Every row comes from one small tree of marks. Brackets hold a mark, then the marks that hang from it, in alphabetical order. Every link used is in the known rows. Which tree was each row made from?
Known rows
(lezuf gebif): [ -2.7   2.0   1.7   1.5   0.3  -4.0  -1.8   6.1   1.0  -7.1   1.0  -2.2
   4.7  -3.9   2.3  -3.6   4.0  -4.3 -13.5   4.9 -12.6]
(gebif (lanar (fogimat muniruv))): [ 13.0   8.6  -5.1  -1.9   5.6  -1.7  -5.5   8.9   5.8 -12.7   7.4  -3.3
  -8.3  27.2  -5.0   8.0  -1.6   0.1 -13.0  -3.4   3.7]
(lanar fogimat gebif): [ -5.1   3.8  -8.4   1.2   0.1  -2.7  -5.5  -3.3 -12.2 -16.4   4.1  -5.6
  -5.5 -13.5   4.7   5.4  -7.1  -8.0 -21.8   3.1   3.5]
(lanar gebif): [ -2.8  -2.6  -1.1   1.7  -3.0   4.4  -8.7  -4.7  -6.9 -10.3   2.5  -3.6
  -2.4 -21.0   2.4   2.6  -7.9   1.9  -2.1   5.9   6.7]
(gebif lezuf): [ 10.1  -3.7   5.3  -6.4  -3.8  -1.6  -7.1  -0.6   1.3   5.9   2.5  -3.9
   4.4  -4.8   8.1  -0.1  -1.7 -16.1   7.2  -9.6  14.0]
(libiv (muniruv (fogimat (lezuf gebif naneb)))): [ -6.3 -16.2  -2.6   6.2  -0.2   1.3  14.5  -5.8   3.5   9.2  -6.8  -4.6
   4.0 -18.7  -2.4  -2.9   1.5 -30.9  -1.8   2.0 -24.8]
(libiv (muniruv (fogimat (lezuf gebif)))): [ -6.1 -13.4   3.2   1.6  -2.1  -1.5  14.3   2.4   5.1   9.3  -2.4  -8.5
   2.7 -10.2   2.8  -4.0  -5.2 -22.3 -14.6  10.9 -15.6]
(naneb (muniruv (fogimat (lezuf gebif)) libiv)): [-18.9  -2.4  13.3  -3.8  -1.6  -5.5   8.6  10.9   1.8   6.9   1.8   0.7
   0.9  -0.3   4.6  -0.8   1.8   8.0  -3.6  12.9  -3.2]
(muniruv fogimat libiv): [ 5.2  1.2 10.4 -2.2 -3.3  3.6 -2.7 12.4  2.1 -5.6  3.6 -1.3 -3.2 16.8
 10.7 -3.5 -1.3 -7.6 -8.9 21.8  9.5]
(libiv muniruv): [ 18.5 -10.9  -9.7  -1.1   1.5  -3.0  -0.1   9.4   4.6  -4.4   3.7  -9.7
   4.6 -11.9   7.5  -3.9   0.3 -22.9   9.3  12.4   4.3]
(muniruv (fogimat (lezuf gebif)) libiv): [-13.7   1.1  14.6   0.6  -4.4   0.7  14.2   5.1   1.7   1.1  -3.0   5.4
  -2.1  19.0   6.3  -7.4  -2.1   7.6 -16.8  14.2  -8.5]
(lezuf gebif (naneb (muniruv libiv))): [ -9.4   2.8  -6.9   0.7   6.2  -4.8  -2.9  11.8  -0.3 -11.5  -5.4   6.0
   6.7 -15.1  -1.1   1.5  19.6   6.2  18.3   2.0  -5.2]
(muniruv (fogimat lezuf) libiv): [-1.2 -4.4 17.9 -3.4 -5.1  1.1  8.7  5.3  1.2  3.2  4.1  2.4 -3.4 31.7
 10.0 -7.0 -9.0  0.2 -1.6 18.4  4.3]
(libiv (muniruv (fogimat (lezuf (gebif lanar))))): [  0.4  -8.1  -1.8   2.2   3.0   4.0  17.0   6.6   7.6   6.2  -3.3  -8.8
   1.5  -0.4  -0.5  -0.3   0.4  -9.0 -15.8   8.4 -14.1]
(lanar (gebif (lezuf (naneb muniruv)))): [ -7.8  -8.6  -5.0  -2.3  -1.9   2.2 -15.8 -12.2  -8.8   4.8  -5.0  -2.2
   4.8 -57.9  -1.6  14.7   2.0 -11.0  27.7 -22.8  18.1]
(lezuf fogimat gebif): [ -2.7  12.4  -7.2   4.2  -2.2  -0.4  -2.9  -0.3  -4.5   3.4   3.2  -4.4
   6.7 -12.1   1.6  -8.2   2.8  12.5 -25.6   8.8 -11.0]
(libiv (muniruv fogimat)): [ 14.4 -14.6  -4.0  -0.5  -3.4   2.6  -0.7   8.5   4.9   5.0   5.3 -15.0
   1.6 -13.6   8.1  -1.1  -4.3 -36.0  -5.6  17.2   3.9]
(lezuf (fogimat (muniruv libiv)) (gebif lanar)): [  2.3  24.9  -7.8   2.7   4.1   7.9  -0.3  10.3   5.7  -6.4  -4.6   7.9
  -2.8  18.3  -6.3  -3.4  11.0  49.0 -18.0   8.7   7.0]
(fogimat lezuf): [  3.4  -9.0  12.7  -2.7  -2.3  -6.1   4.2  -1.8   1.1   0.9   7.4  -1.0
  -0.7  21.0   3.2  -5.9 -10.7  -4.0   7.6   3.9  -3.7]
(lezuf fogimat naneb): [ 11.9   4.8  -9.1   5.5  -0.6   1.6  -9.2  -6.7  -5.3   4.6   4.4  -2.5
   4.5 -10.6  -1.0  -5.0   3.2  -5.4  -1.0   4.6  -5.9]
(fogimat (lezuf (gebif lanar))): [ -4.6   1.1   4.8   1.5   4.8  -0.4  11.9   3.7   4.9  -3.0  -0.8   1.3
   1.7  19.3  -3.1  -2.1   0.1  15.4  -9.4  -2.8 -15.5]
(naneb (muniruv fogimat libiv)): [ 1.7 -2.0  8.0 -4.5 -1.1 -0.8 -7.9 18.3  1.8  3.1  7.8 -6.1  0.2 -3.8
 10.7  3.7  1.7 -3.2  5.6 20.0 13.9]
(fogimat (lezuf (gebif lanar) naneb)): [ -6.5  -0.8  -1.3   5.4   7.2   1.3  11.3  -4.5   2.3  -5.2  -7.0   7.1
   2.5  13.3  -8.8  -1.1   7.0   7.1   1.4 -10.3 -24.8]
(libiv (muniruv (fogimat lezuf))): [  9.0 -19.5   4.0  -1.7  -3.9  -0.5  10.4   0.5   4.0  10.1   4.9 -11.0
  -0.5   0.9   7.5  -4.1 -11.7 -29.5   2.7  14.2  -0.6]

Which tree is each row?
[ 13.9  10.3  -7.5  -5.3   4.9  -2.8  -0.1   3.2  -1.4  -3.9   2.5  -3.9
  -0.1   9.4   6.2   7.9   4.1 -13.8 -13.2 -14.5   8.1]
(gebif (lanar fogimat) lezuf)
[-15.6  -2.7   1.9  -0.2   4.0  -6.7   9.0   4.7  -0.1  -3.5  -4.6  10.6
   5.5  -5.4  -2.8  -2.0  13.6  13.3  23.6  -1.5  -8.7]
(fogimat (lezuf gebif (naneb (muniruv libiv))))
[ -4.9   2.5  -5.1   0.6  -1.2   0.0  -9.6  -4.8  -6.7 -15.7   3.3  -2.6
  -9.7  -7.0  -3.2   9.4 -12.2   0.8 -12.3  -2.6   7.9]
(lanar (fogimat muniruv) gebif)
[ -1.6  13.9 -18.2   6.0   8.1   2.8  -6.4   2.2  -3.0   4.2   0.4  -3.1
   9.7 -31.2  -9.2   5.6  16.7  18.5  -2.2  -2.0 -11.5]
(lezuf fogimat (gebif lanar) (naneb muniruv))
[ 10.6  11.4  -4.3  -1.3  -3.6   6.3  -8.1  -7.7   0.0   7.6  -9.5  11.2
   0.1   2.9  -1.2  -2.7   6.0  16.8  17.4 -11.8  23.6]
(gebif (lezuf (fogimat (muniruv libiv)) naneb))
[  6.4 -15.0   9.4   0.2  -0.7  -0.4  -0.9 -11.0   6.2   1.2  -0.5   5.9
  -4.3  22.3 -10.0   0.0  -8.6  -2.7  25.5 -12.9  -6.0]
(fogimat (lezuf naneb) muniruv)
[ 9.8 13.1 -6.1  2.9 -0.6  5.1 -7.5 -2.2 -0.2 -3.4 -3.7  9.7 -3.7 12.2
 -4.8 -5.4  4.4 19.7 12.6  7.1 11.6]
(lezuf (fogimat (muniruv libiv)) naneb)
[ -8.9  -3.7  -4.9   2.1   5.1  -6.0  -8.5   2.0   0.0  -2.1   0.5  -2.7
   9.2 -33.5  -5.5   4.5  12.7 -13.7  13.5  -5.6 -15.4]
(lezuf gebif (naneb muniruv))
[  5.3   2.5  -9.3  -2.7  -2.3  -1.7 -14.3  -8.4  -6.6  20.8   2.7  -5.7
  11.7 -41.5   0.7   3.4   8.0  -8.3  20.2 -15.5  13.5]
(gebif (lezuf fogimat (naneb muniruv)))
[ 6.6 -4.1 13.5 -4.8 -1.9 -2.4  5.8  3.6  7.8 -5.9  2.2 11.3 -7.3 43.0
  0.1 -6.9 -8.8 21.4 21.6  4.1 14.1]
(fogimat lezuf (muniruv libiv))
[ -3.2   8.9  -5.6  -0.3  -9.0   7.9 -10.2 -15.6 -12.7   9.9  -1.9  -4.3
   1.3 -38.4   5.0   1.9  -6.7  10.6  -9.4  -7.1  23.8]
(lanar (gebif (lezuf fogimat)))
[  6.0   2.6  -1.0  -2.2   6.0  -7.1  10.1   4.2  -0.9  -7.8   8.5  -1.3
  -4.1  35.0   2.0   0.7  -5.6   1.5 -14.0   0.6 -10.0]
(gebif (lanar (fogimat lezuf)))
[-11.9   2.5   4.6  -0.7   1.2 -10.7   8.2  -2.6   1.5  -4.6   2.2   1.9
  -5.2  23.4  -5.9  -0.7  -6.9   0.7 -17.9  -6.7 -16.9]
(lanar (fogimat (lezuf gebif) muniruv))
[ -5.8  -1.1   7.1   0.9   3.5   1.7   7.2   2.0  10.1  -2.2  -0.9   5.2
  -3.7  24.0 -11.2   0.5  -3.5  25.1  -2.4 -10.7  -8.2]
(fogimat (lezuf (gebif lanar)) muniruv)
[  2.5   4.0  -9.0   6.5   8.7   4.6  -0.1   2.7   2.9 -12.6  -6.0   2.6
   4.2   0.9  -8.1   2.4  13.3  -1.2  -6.2  -7.7 -19.2]
(lezuf (gebif lanar) naneb)
[-18.3  -2.5  -5.5   0.7   6.1 -15.0   7.5  -2.7  -5.8  -0.4   3.6   0.3
   5.0 -13.6  -4.3   3.2   6.6 -13.3   0.6 -11.7 -26.3]
(lanar (fogimat (lezuf gebif (naneb muniruv))))
[-17.1  -3.7  10.7   4.0  -0.9   3.2  13.8  -2.0   1.0  -0.7  -9.2  11.0
  -1.5  14.4  -0.1  -6.1   3.5  -2.0  -6.0   4.0 -17.9]
(muniruv (fogimat (lezuf gebif naneb)) libiv)
[ -0.3  -5.4   3.5  -1.7   0.4   2.3  -8.9  10.4   1.2   2.4   2.7  -0.4
   1.8 -10.4   4.3   5.0   6.1 -11.8  15.4  10.8   6.7]
(lezuf (naneb (muniruv fogimat libiv)))
[11.7 14.3 -1.3 -1.1 -3.2  3.6 -7.2  5.3  1.8 -1.7  3.5  5.3 -4.4 18.1
  0.0 -6.1 -1.5 29.3  0.1 15.1 20.4]
(lezuf (fogimat (muniruv libiv)))
[ -1.0  19.8  -4.0   1.6  -0.5   2.9  -2.6   6.1   1.9  -2.6  -3.1   8.0
  -2.2   7.5  -2.1  -8.3   6.0  36.4 -14.2  12.1   6.6]
(lezuf (fogimat (muniruv libiv)) gebif)
[10.3 14.1  0.4 -6.2 -5.9  3.5 -6.9  0.2  1.9 10.0 -3.2  6.9 -1.1  7.7
  3.8 -3.0 -0.1 28.2  5.1 -3.1 31.6]
(gebif (lezuf (fogimat (muniruv libiv))))
[14.9 14.0 -7.7 -2.9 -1.2  5.9 -5.5 -0.6 -1.4 10.7  2.1 -5.4  4.1 -3.6
  3.9  0.5  2.8 12.3 -9.5 -6.7 16.4]
(gebif lanar (lezuf fogimat))
[  2.6  -4.0   7.1  -4.3  -0.6  -9.6   3.6  -2.6   2.0  -2.0  10.2   0.3
  -7.9  32.5  -2.7  -0.1 -14.8  -5.8  -3.5  -4.7  -2.7]
(lanar (fogimat lezuf muniruv))
[ -3.1  -3.1  -3.7   0.8  -3.5   7.8 -10.7 -19.3  -9.7  -1.7 -11.2   2.4
   0.8 -35.5  -0.2   7.9  -1.0 -11.9  15.3 -23.5  11.2]
(lanar (gebif (lezuf naneb)))
[ -4.7 -16.0  16.5  -4.9  -4.7  -4.6  -2.8   5.2   3.6  16.7  13.5 -11.4
   0.9  -2.8   3.9   2.1 -12.0 -16.6   9.6   8.0   0.5]
(naneb (muniruv (fogimat lezuf)))
[ -4.7  -0.2  -7.9   0.8  -1.2   3.7 -10.6 -19.9 -10.2  -5.2  -8.5   4.0
  -7.0 -24.7  -5.7  14.5  -4.8 -14.7   3.3 -31.2  12.0]
(lanar (fogimat muniruv) (gebif (lezuf naneb)))
[-9.8  1.8 11.8 -1.4 -0.3 -3.7 10.6  4.1  7.4 -6.6 -4.5 13.8 -5.5 31.2
 -2.9 -6.5  0.2 27.7  4.9  2.3 -0.5]
(fogimat (lezuf gebif) (muniruv libiv))
[  7.5  -1.7  -2.8   1.7   6.9  -1.3   4.6  -5.5   2.7  -8.0   0.5   5.8
  -8.3  34.8 -12.2   6.4  -4.3   0.0   5.9 -16.6  -9.9]
(gebif (lanar (fogimat (lezuf naneb) muniruv)))
[ -3.5   6.0 -11.3   4.1  -6.9   9.9 -10.3 -24.5 -14.6   9.0  -8.1   0.2
   3.1 -46.4  -0.7   3.6  -0.3   2.7   3.3 -16.5  12.6]
(lanar (gebif (lezuf fogimat naneb)))
[  9.7 -22.0   0.8   1.6  -1.4   3.1   9.9  -5.3   2.2  10.5  -2.6  -7.9
   0.6  -5.6   1.5  -2.8  -5.4 -38.2  11.1   4.0  -9.9]
(libiv (muniruv (fogimat (lezuf naneb))))
